Known rows, with every way that one mark hangs from another
(j_713 j_620): [  9.8   9.2  -7.7  12.5   1.3 -20.7  23.1 -11.7 -23.2 -21.0  -7.3   4.6
  17.2   2.6 -15.2   4.8  -4.6   1.1  -3.5  13.3   2.7  32.5]
(j_713 j_323): [  4.1 -11.8  -5.0   9.1   3.2   1.7  -5.5 -19.5 -32.8   2.7  -8.0  -2.8
  14.6   4.4 -21.5   5.0   5.4   5.7  -1.8  14.9 -14.2  22.1]
(j_620 j_22 (j_406 j_248) j_713): [  2.0  19.5  -2.0  18.0 -41.9  59.7  34.8   9.3 -15.6  -2.1  12.8 -24.2
 -49.7 -16.0 -20.6  55.3  20.2  -9.0 -16.6  17.8  56.8 -59.7]
(j_214 (j_323 (j_713 (j_620 j_22)))): [  5.3  -8.9 -10.5  29.5 -44.7 -10.8  30.3   0.4 -22.8   5.8 -21.3  -9.1
   8.7 -10.1   0.8   2.9  14.1 -12.9 -20.6  27.7  13.2  -6.0]
(j_620 (j_22 (j_671 j_732)) (j_713 (j_323 j_214))): [  7.5 -17.1 -29.9  15.3  -2.4  41.8  14.5 -30.9 -15.7  -0.4  31.3  -6.4
 -30.6 -19.6   3.6  34.0  -1.8  -3.4 -19.0  16.6  25.5 -24.5]
(j_406 j_248 (j_620 j_22 j_713)): [  9.0  32.5 -10.0  33.5 -43.0  60.6  70.4  21.0  -1.3   5.8  -7.2 -15.5
 -39.5 -20.2 -53.3  19.7  -6.1 -14.7  -4.4   2.9  41.4 -33.5]
(j_406 j_248 (j_620 j_22)): [  7.2  39.2  -1.1  28.2 -23.3  57.3  69.5  17.1  -3.2   6.7  -3.5  -9.9
 -30.6 -11.5 -53.6   4.2 -18.8 -13.4   2.4 -15.9  29.8 -17.7]
(j_22 j_19 j_620 j_671): [ 24.4  20.6  -6.1 -19.8  10.3   0.9  34.1  -5.0  19.4 -68.5  22.7  17.0
 -39.5 -29.1   3.1  -7.1  -7.0 -33.7 -22.6 -15.1  -5.0  -2.9]
(j_713 j_323 (j_620 (j_22 j_671) j_406)): [ 12.2  13.1 -12.8  25.8  13.8   4.3  26.2 -37.6 -61.1 -33.1   5.8  -6.3
  -0.1   4.8 -31.2  33.2  -1.7   7.9 -12.4  20.6   8.1  28.5]
(j_671 (j_22 j_19)): [ -4.9 -30.5  -6.3   1.0  25.4  -9.3   4.7   3.0   5.2 -13.8  17.9   7.2
  13.2  -9.5  -1.6  21.0  -0.2 -15.0  -6.5   2.0  -3.1  12.1]
(j_19 (j_22 (j_620 (j_713 (j_323 j_214))))): [  0.3   2.7  -7.3  -1.7 -11.8   3.6   8.1   8.1 -13.1 -21.6  13.8 -19.2
 -27.8 -16.0 -11.7  21.5   4.6 -19.6 -13.0   8.9  38.9  -7.8]
(j_406 j_248 (j_620 (j_22 j_19 j_671))): [ 15.3  36.6  -1.6  19.0 -14.1  60.0  79.2  10.5   2.3 -15.1   4.5  -2.7
 -42.0 -18.3 -49.9   2.2 -19.4 -20.0  -3.6 -25.1  21.3 -19.9]
(j_214 (j_323 (j_713 (j_620 j_22 j_406)))): [  6.1  -8.9  -5.8  29.2 -49.5  -9.5  28.9   3.0 -27.3   3.3 -20.7 -11.7
   4.3 -10.7   1.3   6.5  17.5 -10.8 -20.6  27.7  16.1 -11.6]
(j_713 (j_323 j_214) (j_620 (j_22 j_671) j_406)): [ 37.0  -0.3 -19.4  17.2   8.8   5.5  27.0 -45.2 -60.6 -27.2   1.8  -5.9
   1.1   1.3 -25.8  28.5 -11.5   5.0 -17.2  22.7  13.9  28.0]
(j_19 (j_22 (j_620 j_713) (j_671 j_732))): [-25.2   5.4  -8.3  -3.4   7.9  11.9  14.2   4.6  -4.6 -28.2  43.9 -10.5
 -41.6 -22.3   9.2  12.5  -1.5 -19.3  -5.1 -22.7  26.7 -16.3]
(j_671 j_22 j_732): [-39.7 -45.3 -10.5  12.9  34.3  -0.4  -6.9  -1.7  -5.7  18.2  48.1  12.6
  22.7 -11.4  14.1   6.1 -11.1  -2.4  14.0 -21.7  -7.0  18.5]
(j_22 j_19 (j_620 j_406) (j_671 j_732)): [ 13.8   7.7   4.5 -17.5   8.9   9.6  29.1  -3.0   8.2 -68.8  45.8  21.2
 -47.3 -40.1   9.5  -7.2  -3.3 -28.0 -12.8 -30.1  -1.3 -12.2]
(j_406 j_248 (j_620 (j_22 j_19 j_671) j_713)): [ 17.8  30.8  -9.5  24.6 -34.3  63.1  80.3  14.5   3.0 -14.9   0.3  -9.5
 -51.8 -26.8 -49.2  16.7  -7.3 -21.9 -10.9  -6.9  32.3 -37.2]
(j_323 j_214 (j_713 (j_620 j_22))): [ 46.9 -20.7 -27.7  14.3 -19.3  -6.0  22.0 -25.9 -10.6   3.9 -23.6   5.8
  -0.6  -8.1   4.3   3.9  -5.0 -22.6  -5.8  12.3  32.1   8.1]
(j_323 (j_713 (j_620 (j_406 j_248)))): [ 14.3  -4.1 -10.4  24.3 -27.9  -6.4  24.5  -8.2 -28.6  -2.9 -28.1   2.5
  -0.5  -4.7 -11.3   4.4  15.0 -17.7   5.9  -0.6  16.2   5.6]
(j_406 j_248 j_620): [  9.0  26.5   1.7  22.0 -30.3  39.3  61.6  20.8  -8.6   8.0 -17.4  -6.6
 -16.9 -10.9 -52.2 -10.5 -14.6 -11.2   9.2 -19.3  10.1  -7.4]
(j_323 j_214 j_713): [ 41.5 -35.7 -19.4   1.6 -25.4  -4.4   0.6 -15.3   1.7  20.2 -28.9   6.2
  -2.8  -9.5  17.2 -11.2   0.1 -22.0   0.4  -0.6  16.0  -6.9]
(j_713 (j_323 j_214) (j_620 j_22 (j_406 j_248))): [ 37.5   4.1 -12.5  20.0  -9.2  21.0  39.9 -35.2 -68.6 -14.4  -8.8  -9.1
   6.5   2.0 -47.6  28.4  -7.1  -1.4 -13.6  25.1  23.5  29.3]
(j_713 (j_323 j_214) j_620): [ 39.3 -15.6 -19.1  12.7  -0.5 -18.1  18.0 -38.1 -56.7 -12.3 -20.4   3.1
  32.5   3.6 -31.8   5.1  -9.1   3.0  -8.7  29.8  -4.9  53.1]

Rows
[ 21.2  24.6   4.1  12.5  -7.0  17.3  52.0  -8.0 -29.5 -38.2   5.2  -1.2
 -12.7  -7.2 -35.0  29.5   1.9  -9.8 -12.2  10.3  30.7   7.7]
(j_713 (j_620 (j_22 j_19) (j_406 j_248)))
[ 16.2   1.0  -2.9 -13.0 -11.9  12.2  31.0   0.1   8.8 -68.2  42.5  16.0
 -56.3 -49.3   9.6   7.4   8.6 -29.5 -20.5 -12.7  10.0 -29.1]
(j_22 j_19 (j_620 j_406 j_713) (j_671 j_732))
[ 14.6   0.5 -15.4  19.9  24.9   6.2  34.0 -41.9 -47.3 -38.5  17.0   9.8
   5.9  -5.0 -32.0  17.9  -6.2  -1.2 -13.0  15.7  -0.6  42.9]
(j_713 j_323 (j_620 (j_22 j_19 (j_671 j_732))))
[-24.1 -51.3  -3.4   3.8  34.2   0.4   2.3   0.2   3.4  -2.9  48.3  21.5
  15.6 -22.2   8.0   6.8  -5.5 -12.0   7.0 -18.9  -7.7  17.9]
(j_671 (j_22 j_19) j_732)
[  8.9  33.0   3.6  -0.5 -25.0  15.2  27.8  14.3  -7.6 -25.9   5.4  -4.6
 -26.8 -16.3 -18.4   4.3   1.2 -21.7  -8.9  -6.1  21.4 -11.3]
(j_22 (j_620 (j_406 j_248)))
[ 11.7 -10.8 -10.0  22.7 -39.0  -8.3  36.7  -3.8 -19.1  -7.9 -15.7  -3.8
   0.7 -14.9   3.4   1.8  13.0 -17.8 -25.1  21.9   6.6  -7.5]
(j_214 (j_323 (j_713 (j_620 (j_22 j_19 j_671)))))
[ 20.4  -3.2  -9.5  23.2 -17.0  -6.1  23.6 -11.1 -14.3 -21.3 -16.7   6.0
 -13.8 -10.2  -6.2  16.8  16.7 -19.5  -2.2  10.5  28.6  -0.2]
(j_323 (j_713 (j_620 (j_22 j_19) j_406)))
[  6.6  -9.6  -3.9  26.3 -58.4  -5.0  36.4   5.3 -35.2   9.3 -29.4 -11.4
   9.6 -10.8  -8.3  -0.8  18.8 -13.9 -16.4  19.3   8.0  -8.5]
(j_214 (j_323 (j_713 (j_620 (j_406 j_248)))))
[ 13.6 -11.6  -2.8  25.1 -49.9 -10.2  33.3   3.0 -22.7  -8.4 -20.1  -7.4
   0.7 -15.6  -2.2   7.2  20.8 -15.8 -24.1  28.2  15.4 -12.6]
(j_214 (j_323 (j_713 (j_620 (j_22 j_19) j_406))))
[-15.4  15.9  -9.6  -5.4   3.9   6.4  15.8   6.3  -3.6 -32.9  29.4 -17.1
 -42.6 -15.6   4.6  18.7   1.3 -20.8 -11.9 -12.9  28.4 -18.9]
(j_19 (j_22 (j_620 j_713) j_671))
[-25.0  10.4   4.2  -6.4  16.8  10.5  11.7   4.7 -12.4 -32.7  47.7 -10.1
 -42.0 -17.4   8.7   8.4  -4.6 -15.2   0.1 -34.9  23.0 -13.6]
(j_19 (j_22 (j_620 j_406) (j_671 j_732)))
[  6.3 -14.5  -8.8  25.7 -49.3 -20.0  25.8   2.8 -24.4   7.3 -27.6  -7.1
  16.6  -9.4   2.1  -4.4  16.0 -10.8 -17.8  25.8   3.3  -1.2]
(j_214 (j_323 (j_713 j_620)))
[ 28.0  21.5  -4.4 -12.9 -26.5  23.9  48.9   4.4   2.9 -68.6  18.4   3.7
 -58.7 -39.9 -11.2  16.1  10.9 -38.1 -27.7  -7.0  14.3 -34.6]
(j_22 j_19 (j_620 (j_406 j_248) j_713) j_671)
[ 12.1  13.4 -15.1  36.5 -25.8  24.8  34.8   7.9  -1.5  -8.8  -5.7 -12.1
 -31.1 -17.6 -35.4  24.7  -1.8   0.8  -8.1  27.6  31.1 -20.0]
(j_406 (j_620 j_22 (j_713 j_323)))
[ 15.9  -7.3 -31.9  13.3  -6.2  37.5  15.9 -29.6 -14.1  -4.9  16.1 -13.9
 -32.3 -12.8  -1.5  40.5   0.6  -3.9 -26.5  26.4  27.4 -26.9]
(j_620 (j_22 j_671) (j_713 (j_323 j_214)))
[ 15.7   6.2  -3.8  22.3 -11.1   1.0  30.3 -25.2 -75.2 -18.2 -17.5  -5.5
  20.3   6.3 -51.6  17.7   6.1   4.7  -3.3  19.2  -2.1  39.6]
(j_713 j_323 (j_620 (j_406 j_248)))
[ 14.8  -9.1 -10.6  23.8 -22.2 -18.4  13.6  -9.3 -22.2  -8.8 -26.9   4.9
  -0.3  -3.9  -2.2   5.7  16.1 -13.5   4.7   5.6  14.9   6.6]
(j_323 (j_713 (j_620 j_406)))
[-27.2  10.8  -2.1  -7.5  22.3   9.2  13.2   1.8  -5.6 -28.1  46.9  -6.4
 -34.7 -15.5   9.0   1.7  -9.8 -17.8   0.1 -34.8  19.2  -4.6]
(j_19 (j_22 j_620 (j_671 j_732)))
[ 12.2   6.1  -3.5 -18.3  16.4   6.3  32.2  -7.4  17.5 -62.3  44.2  26.3
 -36.7 -38.2   9.8 -16.8 -10.2 -31.6 -13.0 -29.3  -7.1   0.2]
(j_22 j_19 j_620 (j_671 j_732))
[ 23.1 -26.9 -19.7   7.6 -31.0   6.8  -1.4 -13.5 -21.4   6.4 -14.7  -9.6
  -1.5 -12.7 -10.7  21.7  13.0  -0.6 -14.9  37.5  10.9  -9.9]
(j_620 (j_713 (j_323 j_214)))
[ 23.5  -7.3 -12.2  18.0 -30.7  36.6   7.7 -12.4 -27.1  -7.2   7.6 -23.0
 -36.6 -15.5 -12.9  57.8  17.4   1.5 -22.9  42.3  48.2 -41.9]
(j_620 j_22 j_406 (j_713 (j_323 j_214)))
[-17.1 -37.9 -14.2   6.9  13.8  -1.7  12.9   9.1  10.0 -22.3  51.6  18.8
  -1.9 -39.8   5.8  14.3  -0.3 -26.6  -5.3  -4.2   9.3   7.7]
(j_671 (j_22 j_19 (j_620 j_713)) j_732)
[-14.2  12.0 -10.8  -1.7   4.7   6.9  13.5   0.0 -14.9 -32.3  26.0 -18.3
 -37.7 -14.7  -2.6  20.3   2.8 -18.8 -12.8  -7.3  24.0 -11.6]
(j_19 (j_22 (j_620 (j_713 j_323)) j_671))
[ 20.4  -9.5 -24.4  16.4 -19.8  32.2  10.5 -18.0 -13.1   2.4   6.2 -15.5
 -21.7 -13.0 -11.9  43.4   8.1  -4.6 -24.2  42.7  39.4 -23.9]
(j_620 j_22 (j_713 (j_323 j_214)))
[ 12.3   9.7 -11.2  24.0 -14.4  29.8  46.9   9.0  19.0 -26.3  16.3   0.6
 -49.1 -31.8 -17.8  15.9  -6.5  -9.0  -7.9   4.0  27.6 -31.6]
(j_406 (j_620 (j_22 j_19 (j_671 j_732)) j_713))
